Known rows, with every way that one mark hangs from another:
(j_553 (j_902 j_396 j_410)): [-16.4  30.3   5.5 -29.1  24.2   9.3 -15.2  37.2   7.7  62.8 -57.7 -24.9
  -3.6  11.3 -46.2  11.3  36.3  33.6  15.3   3.4 -11.8 -13.0]
(j_902 j_396 j_541 j_575 j_876): [-45.3  18.8   4.3  -4.7  24.6   5.4  46.5 -33.4  23.6  48.2 -66.0 -48.3
  11.9  12.8 -62.7  17.1  24.6  -9.8  26.5 -13.8  11.4   4.8]
(j_902 j_410 j_541 (j_553 j_178) j_575): [-51.9  37.7  -5.4  15.5  16.1 -19.4  30.4  25.9  35.4  42.7 -25.7 -12.9
  10.5  23.1 -54.6  -0.1  37.5  40.4  27.0  27.8  16.4 -45.9]
(j_891 j_541 j_876): [-12.3  23.2 -21.8 -43.0  35.5  14.9 -11.3 -14.1 -28.3  15.4 -34.1 -38.5
 -11.2  -4.1 -37.7  -6.7  10.7  29.6  -7.9  36.9  -0.9   1.1]
(j_902 j_410 j_541 j_553 j_575): [-47.4  39.8   5.8  21.4   6.5 -20.5  42.5  15.6  27.1  44.4 -30.0 -26.2
  15.2  10.0 -43.2  -6.4  39.9  38.3  22.9   2.7  16.2 -25.0]
(j_575 (j_902 j_396)): [-11.2   9.3  -0.9 -26.3  14.4  13.5 -14.2  22.5  -9.7  47.7 -72.6 -10.3
  -4.8  12.1 -59.9  30.2  11.8  16.1  11.7  11.5 -16.4  28.7]
(j_902 (j_553 j_178)): [-33.4  20.3 -23.6   5.5  23.0   1.0 -26.7  34.7  19.6  21.1 -47.2 -30.9
 -13.4  23.3 -40.1  30.9   9.7  46.1  13.5  33.1  -1.2 -30.2]
(j_902 j_410 j_876): [-16.6  20.5  10.4  -4.4  23.1 -25.8   3.3  23.8   7.5  50.1 -39.5 -61.9
   3.7   1.1 -23.4  21.0  27.7  31.8  17.1   7.7 -26.3 -21.8]
(j_615 (j_891 (j_541 j_902))): [ -8.8  -6.1 -41.1 -44.9  23.4  11.9 -16.6   8.8 -34.3  23.7 -30.5 -48.5
 -27.8  30.3 -38.0  -2.5   1.4  26.0 -23.1  38.8 -14.9  22.8]
(j_178 j_553): [-32.6  15.8 -17.7   1.9  16.2   8.0 -22.2  30.5   7.2  13.3 -36.0 -34.9
 -19.0  11.5 -31.5  16.2   7.3  45.4   3.9  14.1  -2.6  -8.0]
(j_553 j_902): [-22.6  40.2  -3.4 -23.7  10.1  18.3 -23.5  22.3   7.0  55.2 -57.5 -17.2
 -15.7  -6.4 -39.1  25.8  23.7  27.6  12.8   8.9   2.2  -7.4]
(j_891 (j_541 (j_902 j_396)) j_876): [-11.7  11.8 -23.8 -68.7  39.5  29.5   2.6 -16.2 -42.3  26.2 -58.8 -40.9
 -14.0  20.9 -61.4  -9.7   8.7  22.5 -15.5  46.1  -9.5  22.1]
(j_575 (j_902 j_396 j_876)): [-18.8  12.1  11.7 -22.4  17.8   6.3   6.6  14.7  -1.8  56.8 -77.6 -38.4
  -3.4  10.8 -55.9  55.3   9.6   7.7  13.2  16.3 -20.2  17.4]
(j_902 j_396 (j_541 j_891) j_575 j_876): [-47.6  27.9   0.5   2.9  24.2 -11.8  43.3 -42.5  10.7  34.9 -53.7 -31.7
  22.3  16.0 -46.5  20.8  30.3  -1.3  39.0  -0.8  22.7  -2.2]
(j_902 j_410 (j_553 j_178) j_575 j_876): [-50.1  34.1  -0.1   9.1  21.3 -25.7  23.6  37.1  42.6  43.4 -35.5 -55.2
  10.9  25.4 -46.1  31.0  30.7  46.0  24.4  35.0   1.7 -63.3]
(j_541 (j_891 j_876) (j_902 j_396 j_575)): [-25.8  12.9 -26.6 -49.5  28.8   1.6  14.3 -26.8 -27.7  28.6 -76.0  -2.3
  11.4  32.4 -44.9 -10.4  25.1  22.7  11.7  37.1  19.1  13.8]
(j_541 j_891 j_902): [-16.7  20.5 -23.5 -25.7  10.0 -12.7 -15.3   7.0 -30.8  28.7 -49.2  -6.5
  -4.0  17.8 -29.2  13.5  19.3  34.5  17.1  29.9  -2.4  13.4]
(j_541 j_891 (j_902 j_396 j_410 j_876)): [-17.5  14.0  -1.1 -28.2  27.0 -27.2  13.7  10.4 -23.4  44.4 -55.1 -42.9
  10.1  34.7 -31.3  21.3  31.0  32.4  23.3  28.7 -22.0  -3.1]
(j_902 j_396 j_410): [ -8.1   4.0  -4.2 -17.4  31.7  -7.8 -17.4  28.6  -0.8  38.7 -51.2 -38.7
   5.5  21.1 -43.0  -6.9  29.5  32.3  14.8  -4.3 -25.6  -1.6]
(j_902 j_541 j_575): [-39.3  30.1  -8.7  -1.5   8.6   2.7  22.2 -17.5  14.9  40.8 -44.8 -11.5
   5.0  -3.6 -55.0  -6.3  27.8   6.9  22.7  -8.5  19.9   7.9]
(j_575 (j_902 j_410 (j_553 j_178) j_876)): [-31.1  31.1  14.8  -0.1  13.3 -22.8  12.6  59.2  15.5  58.7 -46.5 -33.3
  -2.4  19.2 -42.4  62.1  19.1  45.0  17.0  53.5 -20.8 -38.2]
(j_902 j_575 j_876): [-36.0  25.3  -3.4  -8.9  14.4  -3.6  14.3  -6.9  21.6  41.8 -53.4 -52.0
   6.8  -0.1 -46.7  24.7  21.1  11.4  21.4  -0.3   5.2 -10.5]
(j_541 (j_891 j_876) j_902): [-12.7  18.0 -24.4 -41.7  23.9  -8.5  -4.6 -12.8 -41.2  28.5 -63.7  -2.1
  -2.1  17.4 -15.8   0.2  18.1  33.6   5.5  45.9   4.0   9.6]
(j_575 (j_902 j_410 j_553)): [-19.7  29.8  12.1   1.3   2.0 -17.4   3.1  57.9   0.5  53.2 -46.3 -17.4
  -1.0   8.7 -35.8  33.9  22.8  50.7  11.1  28.9 -16.3  -7.6]
(j_902 j_396): [-13.3   1.9 -15.9 -17.3  29.0  13.8 -25.4   6.4   0.0  28.0 -66.1 -37.2
  -5.0  16.8 -49.1   7.8  14.6  19.7  12.9  -6.6 -13.4  15.7]
(j_891 (j_541 (j_902 j_396 j_410 j_876))): [-17.9  18.5  -2.7 -47.9  29.2   3.5  16.1  13.6 -24.5  42.0 -37.4 -72.9
  -5.6  22.8 -63.4  13.6  20.8  26.9   3.1  30.7 -30.4   4.5]
(j_575 (j_902 j_541 j_553)): [-33.8  33.9  10.2  11.3  -2.2   1.1  23.2  20.8   2.7  51.8 -56.8  -6.3
  -6.5   1.9 -43.6  41.9  13.4  25.0  12.2  22.3   3.7  12.9]
(j_615 j_891): [ -5.7 -14.9 -34.9 -12.6  25.2   0.3 -32.4  12.1  -8.4  23.9 -47.2 -39.6
 -18.3  23.3 -13.8   0.7   4.7  24.9 -10.4   8.6 -12.7  10.9]

Rows:
[-36.2  20.1  -4.5   3.8  20.7  -8.8  15.7  30.9  27.2  34.3 -49.8 -43.8
  17.2  31.6 -53.6  -2.0  34.8  46.6  20.7  -1.7   3.7 -21.7] | (j_902 j_396 j_410 j_553 j_575)
[-44.3  53.2   2.4 -15.1   2.9  18.0  20.6  -5.3  20.7  65.0 -51.9   1.4
  -2.8  -9.4 -57.0  11.9  34.8   9.4  21.2   1.4  29.0  -6.3] | (j_553 (j_902 j_541 j_575))
[-40.0  23.3 -14.2  -1.3  20.7  -4.8  20.9 -32.2   2.1  26.2 -48.7  -1.3
  19.4  17.8 -51.8  -4.3  32.8   7.5  35.7  -3.3  27.2   9.6] | (j_902 j_396 (j_541 j_891) j_575)
[-31.3  31.4   8.0  23.6  13.3 -21.5  24.4  25.4  12.7  42.0 -32.0 -35.6
   3.9   8.7 -24.1   4.2  30.9  44.1  17.4   7.1  -4.1 -18.8] | (j_902 j_410 j_541 j_553)
[-16.3  -3.9 -43.4 -60.3  32.0  15.7   6.2 -17.0 -34.1  24.8 -41.4 -37.8
 -17.4  30.2 -38.1 -22.6   6.4  22.0 -30.8  51.2   6.2  14.9] | (j_615 (j_891 (j_541 (j_902 j_575)) j_876))
[-32.3  34.4   2.6 -26.6  31.7   9.9  -3.2  29.1  18.4  68.2 -48.5  -1.7
  -6.8  21.2 -60.9  11.3  38.7  22.8  21.5  26.9  -5.0 -32.2] | (j_553 j_178 (j_902 j_396 j_410 j_541))
[-13.7 -14.2 -31.3 -46.7  35.7  17.5  -0.1  -2.4 -28.4  27.7 -46.7 -77.9
 -22.0  41.6 -43.8  15.0  -1.1  14.7 -20.5  33.9 -20.2  20.4] | (j_615 (j_891 (j_541 (j_902 j_396 j_876))))
[-26.2   7.8 -20.5 -42.8  15.1  19.3   5.9   1.9  -2.9  43.9 -75.8 -24.2
  -1.0  29.8 -75.5  -3.7  20.6  15.2  10.3   5.3   0.8  24.4] | (j_541 (j_902 j_396 j_575))
[-38.6  26.9  -7.8 -15.8  19.5  32.8 -19.2  34.5  15.4  35.1 -54.8 -30.7
 -21.6  18.7 -48.0  28.7  15.1  40.7   4.5  16.2   5.3 -11.8] | (j_178 (j_553 (j_902 j_396)))
[-28.6  14.8  -8.7 -13.4  18.4  12.9 -13.1  42.8   9.4  40.6 -70.7 -12.8
  -9.7  33.2 -65.5  48.9   7.6  33.6  12.0  42.0  -8.1  -4.8] | (j_575 (j_902 j_396 (j_553 j_178)))
[-24.7  27.8   1.7  -5.0   9.4 -16.4  -7.2  66.8   8.2  50.0 -42.7  -6.4
  -4.4  20.4 -46.0  39.8  21.0  52.6  14.7  51.4 -17.1 -27.9] | (j_575 (j_902 j_410 (j_553 j_178)))
[ -8.3   8.0 -14.7 -47.4  37.3 -17.5   4.2   1.4 -42.5  36.6 -62.9 -10.3
   8.9  35.1 -24.9 -14.7  31.4  40.0   9.1  41.9 -10.5   2.8] | (j_541 (j_891 j_876) (j_902 j_396 j_410))
[-11.7  20.7 -23.7 -63.1  29.5  19.6   1.6 -11.9 -43.3  27.5 -46.0 -33.9
 -17.6   8.4 -48.4  -8.7   8.8  28.6 -17.0  52.7  -5.9  15.5] | (j_891 (j_541 j_902) j_876)
[-37.2  51.9  17.0 -21.3  10.0  -5.5  20.4  24.7  26.7  74.4 -46.4 -37.2
   6.7  -4.0 -44.1  28.2  42.8  26.6  23.6   9.9   3.8 -35.6] | (j_553 (j_902 j_410 j_575 j_876))
[-40.1  21.4  16.2  -3.1  28.0 -13.6  53.3 -12.2  21.8  59.3 -50.2 -49.6
  21.4  15.4 -57.0   1.7  39.8   4.4  29.0 -10.1  -1.1 -11.9] | (j_902 j_396 j_410 j_541 j_575 j_876)
[ -4.0  -7.1 -39.5 -40.3  42.3  11.7 -18.2 -10.8 -32.3  13.3 -32.9 -48.6
 -19.7  19.0 -15.8 -12.6   0.0  27.4 -28.7  40.7  -3.9   5.5] | (j_615 (j_891 j_541 j_876))
[-35.3  40.1 -13.6 -28.8   7.6  -0.5  23.1  28.4  -8.7  32.8 -20.0 -45.7
  -1.9  19.7 -66.1  -2.6  27.5  50.8   4.0  39.5   1.0 -10.2] | (j_891 (j_541 (j_902 j_410 j_553 j_575)))
[-35.7  32.7  -4.1  10.6   7.9 -19.0  13.9  37.0  25.8  36.2 -34.7 -36.5
  13.3  14.6 -39.4   1.0  35.4  52.7  18.7   7.9   7.0 -30.3] | (j_902 j_410 j_553 j_575)
[-29.4  25.8  -8.4  -6.3   7.9   2.4 -14.4  47.8   9.0  42.1 -56.4  -5.9
 -12.5  18.0 -53.1  51.6   7.9  40.5  12.2  49.6  -4.3 -12.1] | (j_575 (j_902 (j_553 j_178)))
[-38.1  48.6  15.9 -16.4  24.8  -6.2  16.0  25.5  24.0  77.6 -39.8 -22.6
  -8.1   5.9 -43.8  37.0  36.8  19.8  25.7  37.8  -4.7 -49.6] | (j_553 j_178 (j_902 j_410 j_541 j_876))
[-23.6  21.4 -16.3 -52.7  20.6   8.1  13.3  14.5 -19.0  36.6 -30.5 -39.1
   1.5  25.4 -82.0 -16.3  29.5  29.3   5.9  25.8  -9.5   8.5] | (j_891 (j_541 (j_902 j_396 j_410 j_575)))
[-42.9  22.9   9.1   6.8  25.7 -15.0  36.7  21.4  35.2  44.3 -55.8 -76.6
  19.9  29.5 -48.3  23.3  32.5  37.2  22.9   1.6  -0.9 -32.7] | (j_902 j_396 j_410 j_553 j_575 j_876)
[-20.6  10.1  -4.5 -20.0  19.9  -2.4   8.3  40.7  -4.4  43.3 -65.4 -46.7
  -3.0  40.9 -50.3   6.2  23.5  48.9   5.2  19.1 -21.0   1.5] | (j_541 (j_902 j_396 j_410 j_553))
[-27.8  54.8  10.6  -6.5  11.2 -18.4   7.9  15.1  -3.7  59.1 -29.0   6.4
   3.3  -4.1 -20.6  11.1  45.9  34.1  29.6  19.0   9.3 -23.0] | (j_553 (j_902 j_410 (j_541 j_891)))
[-33.8  34.7   9.8   5.8   8.4 -16.7  19.2  49.0   9.6  58.2 -38.9   3.6
  -2.8  16.8 -49.5  32.8  24.8  39.4  18.1  47.3  -8.9 -21.7] | (j_575 (j_902 j_410 j_541 (j_553 j_178)))
[-10.9  -2.1 -23.0 -39.6  27.2  -7.1   6.2  17.3 -27.2  37.3 -24.3 -72.7
 -18.6  31.9 -29.0   5.5  10.2  29.3 -18.8  41.8 -27.3   2.7] | (j_615 (j_891 (j_541 (j_902 j_410 j_876))))
[-44.9  17.6  -5.8 -18.8  15.6  11.3  38.0   3.4  17.1  45.3 -82.5 -65.2
   2.4  37.8 -65.7  34.2  15.2  23.5  10.3  15.4   4.3   1.9] | (j_541 (j_902 j_396 j_553 j_575 j_876))
[-28.9  36.1  19.2  10.2  -0.3 -17.6  30.3  39.2   1.2  60.8 -42.1  -7.2
   1.0   6.4 -38.6  28.4  26.4  37.7  15.4  24.4  -8.0  -2.7] | (j_575 (j_902 j_410 j_541 j_553))
[-35.2  40.4   5.6  17.5  -2.7 -14.3  22.1  13.2  -9.1  39.2 -45.7   7.4
   1.2   5.6 -28.3  46.4  18.7  33.1  23.9  34.7  13.1   6.4] | (j_575 (j_902 (j_541 j_891) j_553))
[-35.2  41.2  -3.9 -27.1  24.4  13.7 -17.7  25.9  24.7  60.0 -57.8 -31.3
 -18.5   5.8 -47.2  57.5  20.0  21.4  17.2  39.9  -2.1 -41.8] | (j_553 j_178 (j_902 j_876))
[-41.4  18.1 -15.3  -2.8  29.2  -7.9   1.5  41.6  34.7  30.9 -47.1 -31.6
  12.4  44.5 -65.1   4.0  33.3  48.6  23.7  24.7   4.2 -42.8] | (j_902 j_396 j_410 (j_553 j_178) j_575)
[-55.4  51.8   7.4  -1.7   4.6   7.7  25.7  32.6  27.2  53.1 -24.4  -9.2
  -7.0   4.8 -46.1   6.6  36.3  42.6  14.8  17.3  20.7 -32.9] | (j_178 (j_553 (j_902 j_410 j_541 j_575)))
[-33.5  13.1   1.9   3.3  41.2 -15.2   5.6  40.5  27.5  39.2 -53.7 -71.3
   3.4  41.2 -43.4  38.2  22.1  45.0  20.2  31.0 -21.3 -49.4] | (j_902 j_396 j_410 (j_553 j_178) j_876)
[-53.0  48.0  10.5  -6.8   9.6   1.2  20.1  41.2  33.5  53.8 -31.5 -42.9
  -6.1   8.0 -40.3  32.1  32.6  46.0  14.3  21.6  10.1 -46.3] | (j_178 (j_553 (j_902 j_410 j_575 j_876)))
[-14.1  -3.7 -30.8 -39.9  26.0   7.5  -1.2   1.6 -28.9  29.9 -35.6 -73.2
 -25.7  28.7 -33.2  16.1  -0.4  19.2 -20.9  40.5 -17.2  14.3] | (j_615 (j_891 (j_541 (j_902 j_876))))
[-33.9  21.4  -7.6 -31.3   8.1   2.3  24.8  -2.1   4.5  52.6 -66.0 -45.4
  -2.0  12.4 -58.5  22.9  19.2  11.3  12.6  15.0  -2.0   7.0] | (j_541 (j_902 j_575 j_876))
[ -5.5  -9.4 -41.8 -58.5  36.4  15.2  -7.7  -9.1 -44.4  23.7 -44.2 -45.9
 -26.6  29.0 -25.8 -14.6  -0.3  25.4 -36.3  53.9  -8.6  18.7] | (j_615 (j_891 (j_541 j_902) j_876))
[-46.9  28.5  -5.1 -12.2   4.7   0.7  37.6   9.1  15.1  46.8 -68.1 -59.7
  -1.0  22.5 -53.4  36.6  16.8  30.0   9.8  22.5   7.8  -6.1] | (j_541 (j_902 j_553 j_575 j_876))
[-31.1  27.5   7.8  -7.3  16.2 -23.9  22.6  14.2  21.9  51.9 -37.8 -53.1
  15.8   3.0 -40.4  10.8  35.7  25.2  24.5   2.3  -7.8 -26.4] | (j_902 j_410 j_575 j_876)
